Known rows, with every step that occurs:
D, B: 9, -28, -6, 8, 4, -6, 8, -13, 6, -4, 3, -4, 22, 3, 19, 19, 14, -5
G, K, Y: -11, -12, 19, 10, -14, -14, -7, -27, 18, 1, 1, -21, 8, 6, -9, 18, 4, -7
G, K, D: -11, -13, 23, -5, -21, -13, -6, -17, 10, 1, 2, -17, 16, 3, 4, 16, 3, -14
B, K, Y: 2, -21, 12, 16, -16, -11, -2, -32, 13, -9, -7, -28, 18, 2, -17, 28, 7, -24
G, K, D, B: -6, -21, 19, -1, -18, -9, -8, -15, 10, -2, 4, -15, 19, 1, 17, 16, 8, -12
Q, Y, C: -2, -17, -12, 23, -6, -6, 13, -21, -9, 10, 13, -13, 27, 8, -8, 6, 8, -21
D, K: 12, -19, -6, 16, -13, -9, 13, -27, 8, 11, -2, -4, 23, 9, 0, 20, 9, -13
Y, D: 10, -4, -13, -6, -10, -17, 7, -23, 8, 7, -6, 9, 27, 1, 6, 5, 3, -9
B, K: 7, -26, 4, 6, -19, -6, 5, -24, 12, 2, -6, -23, 25, 4, -17, 25, 1, -21
T, K, C, Y: 0, -7, 13, 20, -6, -18, 2, -19, 19, 1, 14, -16, 20, -9, -23, 15, 8, -25
B, D, K: 5, -21, 14, 9, -23, -13, 12, -30, 5, 3, -5, -17, 25, -1, 7, 25, 4, -24
Q, Y: 1, -11, -3, 25, -5, -5, 12, -17, -8, 7, 11, -22, 24, 12, -6, 15, 2, -13
C, Y: -21, -4, 8, 11, 2, -6, 15, -23, 10, 18, 3, -12, 14, -2, -24, 27, 4, -10
K, C: -4, -16, 17, 0, -6, -29, -4, -12, 7, -10, 1, -8, 19, -4, -11, 15, 13, -17
C, Y, D, B: -7, -6, -6, 9, 0, -2, 11, -25, 11, 17, 0, 0, 23, -7, 0, 17, 10, -6
B, D, K, C: 4, -22, 21, 9, -24, -20, 5, -28, 5, -3, -4, -18, 26, -6, 6, 23, 9, -27
Q, Y, D, K: 16, -9, -17, 27, -15, -3, 11, -26, -6, 13, 6, -11, 34, 9, 8, 5, 5, -14
T, D, B: 4, -14, 4, 6, 2, -15, 16, -22, 17, -7, 23, -10, 23, -2, 22, 16, 4, -16

Rows:
-14, -16, 13, 9, -15, -15, -7, -30, 17, 3, 2, -15, 11, 4, -10, 11, 8, -13
G, K, Y, C
0, -18, 13, 1, -5, -14, 0, -11, -2, -18, 2, -5, 23, -2, 29, 21, 18, -20
K, D, B
0, -20, 15, 16, -21, -17, 8, -38, 5, -3, -5, -17, 22, -4, 6, 23, 11, -29
B, D, K, Y, C
5, -7, 0, 15, -1, -18, -3, -31, 9, -15, -4, -2, 17, -1, 15, 14, 17, -10
K, Y, D, B
-12, -6, 14, 3, -6, -23, -3, -19, 10, 2, -1, -4, 22, -13, -14, 14, 14, -16
K, C, Y, D
1, -22, 13, 7, -21, -11, -5, -25, 14, 2, -6, -22, 28, -9, -20, 21, 9, -26
B, K, C, Y, D
15, -39, 3, 11, -9, -6, -3, -15, 10, -11, -1, -17, 29, -3, 13, 22, 17, -16
D, B, K, C
7, -13, 3, 26, -10, -14, 6, -36, 10, 0, -4, -10, 16, 8, 0, 23, 15, -16
D, K, Y
1, -17, 8, 20, -12, -14, 5, -27, 10, 10, -1, -8, 23, -2, -8, 21, 16, -18
D, K, C, Y
4, -18, -3, 25, -11, -15, 7, -39, 8, 2, -3, -4, 19, 5, 0, 16, 19, -21
D, K, Y, C
16, -5, -2, 26, -5, -15, 1, -29, 19, -10, 10, -9, 20, -2, 2, 10, 10, -20
T, K, Y, D, B
-12, -10, 4, 15, 0, -24, 2, -33, 7, -10, -1, -5, 11, 0, -10, 14, 17, -21
K, Y, C
12, -13, 7, 16, -8, -12, 4, -15, 11, -12, 14, -11, 24, -3, 12, 15, 10, -27
T, K, D, B
6, -18, 9, 14, -4, -12, 10, -30, 21, -12, 19, -21, 24, -5, 18, 21, 6, -23
T, D, B, K, Y
6, -7, 4, 12, -9, -16, 20, -32, 19, 5, 19, -10, 24, 2, 9, 17, 0, -22
T, D, K
8, -17, 6, 13, -20, -11, -4, -35, 14, -7, -10, -21, 23, 0, -9, 21, 8, -23
B, K, Y, D
8, -36, 6, 14, -7, -3, -2, -17, 11, -6, 0, -18, 28, -7, 8, 24, 18, -16
D, B, K, C, Y
-2, -6, 14, 14, -9, -20, 14, -32, 20, 3, 20, -13, 24, -6, 3, 18, 6, -25
T, D, K, C, Y
0, 1, 3, 12, -5, -23, -2, -33, 9, -11, -6, -3, 14, 0, 1, 14, 12, -13
K, Y, D
-3, -19, 23, 12, -22, -16, 6, -30, 6, 2, -4, -20, 25, -9, 1, 26, 10, -27
B, D, K, C, Y
-17, -10, 21, 7, -2, -22, -1, -16, 9, 1, 2, -12, 17, -10, -21, 21, 13, -17
K, C, Y
